What can hang from each mark
j548: j121 j242
j121: j303 j548
j906: j466 j548
j460: j121 j906
j202: j303
j242: j548
j466: j121 j656 j906
j656: j466
j303: j906

Every row comes from one small tree of marks. Brackets hold a mark, then the marks that hang from it, in the order of their numbers. Every link used is in the known rows. Which tree was each row made from?
Known rows
[j242 [j548 [j121 [j303 j906]]]]: [ 10  -3 -28  -3 -14  17  -4  -3 -33  10  21 -20  10 -45 -37  -2   2  -7
 -15 -25 -10   0   5 -30  -4]
[j466 [j906 [j548 j242]]]: [ -9 -13 -21   3 -14   9 -11   8 -31  18   4   1 -18 -24 -30   3  20   3
   0  12  -7 -29  -5  -3  -3]
[j121 j303 j548]: [  2   9 -42   3 -11  14  -4 -15 -22  -9  21  -5 -16 -36  -4  -6  16  16
 -21 -42  -8   0   3   5 -19]
[j121 j303]: [  0   3 -14   1   4   8  -6 -14  -9  -4   6  -6 -12 -29  -9   3  -4  12
 -11 -20  10   9   5  -1  -7]
[j906 [j548 j242]]: [ -9 -10 -23   0  -7   4  -2  -2 -31   3   6  -4 -15 -17  -3   6   8 -21
  -3   6 -20  -6 -22  -7  -2]
[j202 [j303 [j906 [j466 j656] j548]]]: [ -2 -20 -25  -8  20  15  -3 -10 -41 -11  -7  17   1 -41 -54 -11  22  17
 -10 -13 -58 -29 -14  -1   5]
[j202 [j303 [j906 j548]]]: [ -2 -18 -30  -8  17  11   0 -10 -33 -10   6   9   3 -39 -65  -9  22  13
  -6 -18 -47 -13 -19  -7  -1]
[j906 j548]: [ -9   0 -21  -1   2   2   3  -6 -22   9   0  -3 -13  -7 -23   2  11  -2
  -3  -5 -31  -1 -15 -10   1]
[j548 j242]: [  0 -16  -2   1 -14   3  -6   6 -15  -9   9  -2  -2 -13  27   5  -5 -25
   0  18  16  -6  -9   4  -4]
[j202 [j303 [j906 [j548 j242]]]]: [ -2 -24 -31  -8  12  13  -2  -8 -38 -14   9   8   1 -45 -56  -7  21   4
  -6 -11 -43 -16 -21  -6  -2]
[j656 [j466 j121 j906]]: [  0  -4   5   6 -13   7 -14   3 -23  23 -28   6 -22  -4  15  -6  15  15
  -2   2  24 -38 -17   1  -4]
[j906 j466 j548]: [ -3  -5 -16   3   0  11  -4  -9 -16   8 -22   6 -20 -11  14  -2  17   4
  -9   1 -45 -23 -17   4   7]
[j656 j466]: [  7  -1  -7   1  -3   2   0  -6 -11  16 -24  -3 -11   5  44  -1 -11  -3
  -3 -11  19 -24 -22   3   4]
[j242 [j548 [j121 j303]]]: [ 10  -1 -23  -2 -18  13  -4  -4 -27  14  22 -20   9 -38 -22   0   0  -5
 -14 -18  -1   5  12 -25  -3]
[j460 [j121 j303 [j548 j242]]]: [  1 -19 -15   1 -21  10  -3  -6  -5 -21  18   6 -11 -30  34  -9   3  -3
 -19  -9  15   9  -7  17 -19]
[j202 [j303 j906]]: [  2 -18 -20  -8  15  10  -1  -7 -22 -15   5  10   8 -37 -53 -10  17  13
  -5 -15 -32 -12 -10  -3  -1]
[j656 [j466 [j121 [j548 j242]]]]: [  2  -2  -6   5 -18   7  -8  -1 -29   6 -19   3 -19  -5  44  -8  11  -3
  -9  -9  15 -27 -29   4 -10]
[j548 [j121 [j303 j906]]]: [ 10  -4 -58  -3  -9  16  -7  -6 -13  -6  16 -11  -5 -41 -49   0   6  -2
 -22 -22  -2   4 -11 -16  -6]
[j303 [j906 [j466 j121]]]: [  2 -10  -2   1   5  20 -11   3 -19 -13 -22  12  -8 -25 -28  -9  21   6
  -8  -9 -34 -28 -24  -5  -4]
[j656 [j466 [j121 j548] j906]]: [  0  -1  -8   7 -19   9 -13   2 -30  20 -21   7 -24  -8  16 -11  24  17
  -7  -8  16 -43 -18   4 -10]
[j303 [j906 [j548 j242]]]: [ -5 -14 -33  -3   3  15  -2   2 -39  -8   1  -1 -10 -34 -46   0  11 -19
  -6 -13 -39 -20 -35 -17  -5]
[j460 [j121 j303] [j906 [j548 j242]]]: [ -3 -24  14   0   0  -2   1  -9 -18  -7  15   7 -24 -15  12   5   1 -11
 -22  26   0  20 -42  17 -21]
[j906 [j548 j121 j242]]: [ -2 -12 -50  -1 -18   8  -3   0 -29   4  16  -9 -13 -24 -21   6  11 -26
 -12   7 -20  -2 -26 -13  -2]

Write each row's tree
[  2  -2 -44   4 -20  17  -8 -11 -32 -15  26  -6 -18 -47  15  -2  11  -1
 -21 -30   2  -5  -4   8 -20]
[j121 j303 [j548 j242]]
[  6 -21 -17  -6  16  16  -4  -9 -21 -16  -6  14   6 -38 -35 -12  19  16
  -7 -12 -40 -22 -11   4   2]
[j202 [j303 [j906 j466]]]
[ -2 -10 -58  -1 -16  11  -6  -6 -34   2  19 -12 -18 -37 -23   8   8 -20
 -18  -3 -13   3 -24 -14  -5]
[j906 [j548 [j121 j303] j242]]
[-14  -4   4   1   5  11 -12  -2 -44   7 -31  22 -21 -10  -9  -5  26  13
 -11  11 -52 -31 -12  -2   5]
[j906 [j466 j121 j656] j548]
[  0  -9 -34   1   4  23 -12 -14 -34 -10  -4  -2 -22 -55 -23   1   6   1
 -17 -25 -23 -15 -20  -6  -8]
[j121 [j303 [j906 j466 [j548 j242]]]]
[  4 -19 -48  -2  -6  24  -8   0 -36  -8  -9   1 -13 -41 -34  -3  18 -18
 -16  -9 -48 -31 -40 -11  -1]
[j303 [j906 j466 [j548 j121 j242]]]
[  3 -19 -19  -4   8  18  -7  -8 -29 -19  -2  18   1 -41 -41 -17  33  20
 -11 -16 -45 -25 -13   5  -6]
[j202 [j303 [j906 [j466 [j121 j548]]]]]
[ 13 -21 -59   0 -23  23 -16  -1 -27 -15  18  -9 -10 -56 -10   5   3 -26
 -24  -1   8  -9 -20  -7  -8]
[j548 [j121 [j303 [j906 j466]]] j242]
[ -5  -4  -5   5 -11   8 -13   0 -33  27 -28   5 -28  -7   2  -6  20  14
  -4  -1   8 -38 -25  -4  -4]
[j656 [j466 j121 [j906 j548]]]
[-13  -7 -35  -4  -2   7 -12  11 -53  27  -1  11  -8 -20 -73   2  17  17
  -9   8 -24 -40   9 -13   6]
[j466 j656 [j906 [j548 j121]]]
[ -3  -6 -36  -1   6  18  -8 -12 -36  -9   8  -7 -19 -52 -42   3   4  -1
 -14 -28 -16  -4 -19 -13 -11]
[j121 [j303 [j906 [j548 j242]]]]
[ -4 -16  15   0   7  -4   4 -12 -10  -3  11   7 -23  -8  -1   3   4   1
 -21  17  -8  22 -38  14 -19]
[j460 [j121 j303] [j906 j548]]
[-18  -5  23   1  -2   5 -22  18 -48  15 -14  27  -9 -11 -62  -6  28  32
  -1  23  -2 -37  18  -7  -5]
[j466 j121 j656 j906]
[-17   0   3   2 -11   9 -20  17 -57  12  -3  27 -12 -16 -59 -12  41  35
  -7   7 -14 -44  16  -3 -13]
[j466 [j121 j548] j656 j906]
[-15   5  19  -1   9   3 -17   0 -46  -3  -8  19 -10 -19 -38  -2  11  22
 -11   4  -1  -5  11 -10  -8]
[j466 [j121 j303] j656]
[ -2  -6 -47  -2   0  17 -10 -10 -41  10 -16   7 -19 -31 -18   2  12   7
 -26  -5 -46 -26 -10  -5   9]
[j906 [j466 j656] [j548 [j121 j303]]]
[ 11 -19 -60  -2 -23  20 -14   0 -27 -15  24 -12  -8 -54 -21   6   1 -27
 -22  -4  12  -2 -21 -12 -10]
[j548 [j121 [j303 j906]] j242]
[ -5 -11 -25  -4  14  18  -5  -1 -43  -3 -23  12 -10 -30 -42  -4  14   0
 -11 -15 -62 -40 -27 -10   5]
[j303 [j906 [j466 j656] j548]]
[ -4 -19  25  -1   4 -10   8  -2  -3   0   6  11 -14  12   4   1   5  -8
 -14  30 -15  15 -42  15 -14]
[j460 j121 [j906 j548]]
[  1 -11 -11  -4  13  17  -8   4 -29  -9 -24  14  -1 -24 -29  -6   6   3
  -9 -12 -40 -39 -17  -3   4]
[j303 [j906 [j466 j656]]]
[  3  -7 -56   2 -14  24  -9  -8 -45 -22  24  -5 -18 -62 -17  -5  17  -5
 -23 -43 -15 -16 -18   0 -24]
[j121 [j303 j906] [j548 j242]]
[ -9 -16 -14   0  -1  13 -10  -1 -48   5 -22  14 -17 -20  19   3   7 -11
 -11  16 -41 -38 -16   5   9]
[j906 [j466 j656] [j548 j242]]
[ -2   1 -56  -2  -7   9  -2 -11 -24   8  13 -10 -16 -28 -42   4  14  -3
 -18 -16 -25   6 -18 -17  -2]
[j906 [j548 [j121 j303]]]
